Each row was made from one small tree. The marks that hang from a mark follow it in brackets, in alphabetical order. Every link used is in the known rows. Write each row's tree.
Known rows:
A(B(G(Y))): [-2.30  0.51  3.60  2.58 -1.86 -3.21  1.15  3.37  1.39 -1.85  1.84 -0.57
  1.38  0.26  0.50  5.79  2.33  5.90  2.14 -0.62 -1.31 -0.99]
X(R(T)): [-2.25  1.34  2.80 -1.34 -0.78 -0.51  1.16 -1.39  4.04  1.23  1.54  0.67
  2.99  1.87 -2.02  1.04 -0.98  2.46  0.69  1.28  0.88  0.31]
A(B(G(R(T X) Y))): [-0.63  2.76  3.52  1.59  1.69 -0.97  2.44  4.14  1.55 -3.28  0.73 -1.14
  2.72  1.44 -0.97  2.14  1.84  6.10  3.06  3.23 -1.60 -0.47]
Y(G(B)): [-3.45 -2.25  3.22  0.38  2.30 -0.58 -0.61 -2.45  3.83 -0.63  3.19 -0.53
  3.21  1.20 -2.07  0.38  3.26  4.20  1.19 -0.38 -2.24  1.65]
G(B Q R(T X) Y): [-1.07  0.83  3.26  1.13  4.72  5.56  1.94  0.13  2.41 -2.02 -2.19 -2.08
  3.15  3.15 -4.10  1.78  4.76  3.64  3.13  3.34 -1.79  1.52]
Q(G(B Y)): [-0.73 -1.77  4.42  1.35  2.03 -1.33 -1.29 -0.86  4.77 -1.62  0.10 -1.11
  1.54  1.64 -2.20  4.38  3.97  0.55  1.13  0.22 -2.10 -0.32]
A(B): [-2.52  0.31  1.44  1.27  0.25 -2.52  2.85 -0.20  1.07 -0.41  3.45  0.71
  1.64 -1.37 -1.88  3.35  3.43  3.94  0.28 -1.17  0.40 -0.38]
A(B(G(Q R))): [-1.73  0.08  2.67  0.27  0.75  0.49  5.71  2.62  1.02  1.31  3.41  2.50
  3.73  1.99 -0.90  1.57  5.34  6.22  2.10 -1.27 -0.24 -0.97]
E(Y(G)): [-5.15 -1.80  3.92  0.81  0.77 -1.73 -1.38  0.56  0.85 -1.16  0.48  0.24
  2.39 -0.75 -2.40  0.78  2.62  2.08  1.24 -0.39 -1.13  1.10]
G(B Q R(T) Y): [-1.79  0.42  3.18 -0.26  3.11  4.85  2.61  0.26  2.58  0.71 -1.35 -0.66
  2.71  3.17 -3.55  2.43  4.12  2.78  1.83  2.42 -1.54  0.12]
Y(G(R)): [-2.46 -2.28  2.92 -2.00  1.99 -1.54  0.67 -0.81  3.03 -0.02  3.74  1.41
  3.32  1.28 -3.20 -1.52  3.32  3.34  0.88  0.63 -1.42 -0.17]
J(A(B(G)) X(R)): [-1.20  2.99  4.66  1.86 -1.76 -4.33 -0.77 -0.07  3.91  2.21  3.33  1.68
  2.27  1.46 -1.05  5.79  0.14  7.85  5.60 -1.42  2.85 -2.29]
Y(G): [-3.52 -2.16  2.95 -0.46  0.74 -1.62 -0.10 -1.50  2.56 -0.65  3.73  0.42
  3.16  0.17 -2.55  0.47  2.27  4.04  0.48 -0.29 -1.70  1.45]
G(Q R): [-1.84 -1.60  2.28 -1.24  1.60  2.74  3.99 -0.58  1.92  1.37  1.75  1.47
  3.41  2.42 -3.73  0.34  5.70  2.96  1.09 -0.25 -0.21  0.16]
Y(G(B Q R(T))): [-3.26 -0.79  2.78 -1.97  4.36  4.12  2.62 -1.24  2.91  1.93  2.25  1.33
  4.91  2.61 -3.72 -1.74  4.08  4.76  1.52  1.59 -1.87  1.39]
Q(G): [-0.74 -1.78  3.35 -0.09  1.37 -1.60  1.08 -1.58  3.60 -0.68  2.54  1.13
  3.06  0.66 -2.74  1.62  3.19  0.19 -0.04 -0.70 -1.00  0.11]
G(B R(T X) Y): [-0.57  0.96  3.68  1.00  4.39  2.30  0.44  0.18  3.44 -3.49 -1.59 -2.96
  2.62  2.82 -3.32  0.83  2.91  2.49  2.72  4.19 -2.29  1.01]
J(A): [-1.83  0.43  4.37  0.81  1.38 -1.74  0.84 -2.31  3.33 -0.34  1.18  0.08
  2.75 -0.04 -2.62  1.88  2.86  2.43  2.76  0.73 -0.10 -0.75]
A(B(G(R(T) Y))): [-1.56  2.18  3.32  0.56 -0.10 -1.81  3.14  4.44  1.52 -0.66  1.16  0.43
  2.18  1.38 -0.30  2.83  1.29  5.04  2.00  2.20 -1.10 -2.05]
A(B(G(Q R(T X)))): [-1.06  2.36  2.73  0.78  3.27  2.69  5.79  2.40  0.72 -0.81  2.10  0.99
  5.22  2.10 -1.86 -0.15  3.89  7.07  3.08  1.47 -1.05  0.94]
Y(G(B Q R(T X))): [-2.32 -0.46  2.94 -0.79  6.13  5.02  1.96 -1.58  2.91 -0.62  1.57 -0.29
  5.70  2.81 -4.53 -2.52  4.86  5.55  2.48  2.71 -2.53  2.71]

Which tree is each row?
[-0.96 -1.18  3.02  0.79  2.29  3.13  1.19  0.90  2.04 -2.30 -0.62 -1.26
  2.49  2.28 -4.41  2.49  5.81  4.08  2.50  1.36 -1.34  0.77] => G(Q R(X) Y)
[ 0.10  0.08  4.21 -0.72  3.55  0.42  0.67  0.14  4.85 -0.65 -0.48 -0.39
  2.53  2.54 -3.14  1.47  2.92 -0.05  1.00  3.08 -1.99 -1.44] => Q(G(B R(T) Y))
[-2.41 -1.05  4.36  1.51 -1.40  1.64  1.55  1.66  1.66 -0.99 -0.13 -0.46
  3.15  2.64 -0.77  4.87  3.55  5.10  2.70 -0.56 -2.23  1.15] => B(G(Q Y))
[-1.35  0.53  3.59 -1.29  1.37  3.60  5.39  1.27  1.85  1.17  1.39  1.59
  5.83  3.89 -1.37 -0.88  2.54  4.22  2.21  1.65 -1.37  1.07] => B(G(Q R(T)))
[-2.84 -1.24  3.31  2.03  1.01  3.05  0.92 -0.64  2.53 -0.47 -0.77 -1.44
  1.89  2.22 -2.70  5.21  5.34  3.73  2.04 -0.43 -1.53  1.04] => G(B Q Y)
[-0.25  4.45  4.88  1.45  4.21 -1.62  3.54  1.65  2.57 -1.58  1.42  0.64
  4.51  0.76 -1.06 -0.70  2.21  6.22  5.20  3.50 -0.29 -1.28] => J(A(B(G(R(T X)))))
[-4.07 -2.63  2.91  0.37  2.55  2.64  0.98 -2.70  2.65  1.02  2.72  0.34
  4.08  1.84 -3.14  1.24  5.06  5.36  1.51 -1.13 -2.18  2.18] => Y(G(B Q))
[ 0.29  0.08  3.48 -1.45  4.97  0.70  2.44 -1.44  4.66  0.46  1.31  1.11
  4.15  2.46 -2.98 -1.45  3.28 -0.34  0.66  2.12 -1.49 -0.39] => Q(G(B R(T)))
[-0.69  0.97  4.23  0.52  2.10  4.03  2.64  2.67  1.90 -2.43 -1.15 -1.09
  4.73  4.05 -2.07  0.99  3.01  5.21  3.79  3.17 -2.63  1.64] => B(G(Q R(T X) Y))
[ 1.01  0.32  3.84 -0.51  3.81  0.26  0.22  0.75  3.76 -3.42 -0.85 -0.76
  3.31  1.74 -4.24  0.71  2.47  0.80  1.60  3.99 -2.06 -0.26] => Q(G(R(T X) Y))
[-1.23  0.71  3.02  0.39  0.49 -2.95  4.20  2.47  1.68 -0.11  3.81  1.67
  2.79  1.37  0.15  0.75  3.72  4.95  1.91 -0.50 -0.37 -1.47] => A(B(G(R)))
[-1.67 -1.81  3.36 -0.01  5.41  0.43 -0.38 -1.83  3.98 -2.37  2.83 -0.99
  4.17  2.42 -3.20 -2.58  4.69  4.47  2.75  1.56 -2.62  2.11] => Y(G(B R(X)))
[-2.90  0.33  3.47  2.55 -1.51 -0.28  2.62  3.24  0.38 -0.25  1.58  0.47
  2.09  0.93 -0.61  6.53  4.30  7.05  2.52 -1.29 -1.09 -0.35] => A(B(G(Q Y)))
[-4.25 -0.03  3.97 -1.57  2.40  0.05  0.40  1.62  1.09  0.01 -0.15  1.20
  3.54  0.27 -3.14 -2.39  1.74  1.29  1.27  2.53 -0.97  0.22] => E(Y(G(R(T))))
[-1.18 -0.98  3.76  0.68  1.99  0.09  0.30  0.19  3.78 -1.29 -0.41 -1.23
  1.20  2.62 -2.37  2.60  4.48  1.74  1.82  1.36 -1.58 -0.70] => G(B R Y)
[ 0.06  2.52  4.89  1.98  3.54 -3.15  2.67  1.58  2.91 -1.97  2.09  0.66
  3.65  0.79 -0.85  0.12  4.21  6.48  5.53  1.50 -0.52 -1.51] => J(A(B(G(R(X)))))
[-2.93 -2.83  2.66 -2.10  2.17  1.87  2.20 -0.73  2.23  1.68  3.46  2.07
  4.27  1.75 -4.24 -0.93  5.36  4.86  1.00 -0.15 -1.10  0.56] => Y(G(Q R))
[-0.69 -1.23  2.45 -0.18  3.50  3.44  3.54 -0.75  2.05 -1.38  1.10  0.13
  4.08  2.41 -4.32 -0.39  5.99  3.56  2.23  0.67 -0.88  1.70] => G(Q R(X))
[-1.64  0.64  4.32 -0.64  0.18  3.39  3.50  2.96  1.80  0.09 -0.72  0.28
  4.07  3.79 -1.47  1.78  2.42  4.34  2.53  2.42 -1.87  0.13] => B(G(Q R(T) Y))
[-1.24 -1.09  4.44  0.04 -0.50  1.93  2.69  2.86  2.19 -0.33 -0.09  0.47
  3.34  3.97 -1.33  2.56  4.58  4.40  3.06  0.41 -1.81 -0.16] => B(G(Q R Y))
[-2.09  1.89  2.61 -0.41  1.32  1.84  6.51  2.75  0.67  1.82  2.72  2.59
  4.58  1.84 -1.32  0.67  3.46  6.18  1.83  0.79 -0.49 -0.54] => A(B(G(Q R(T))))
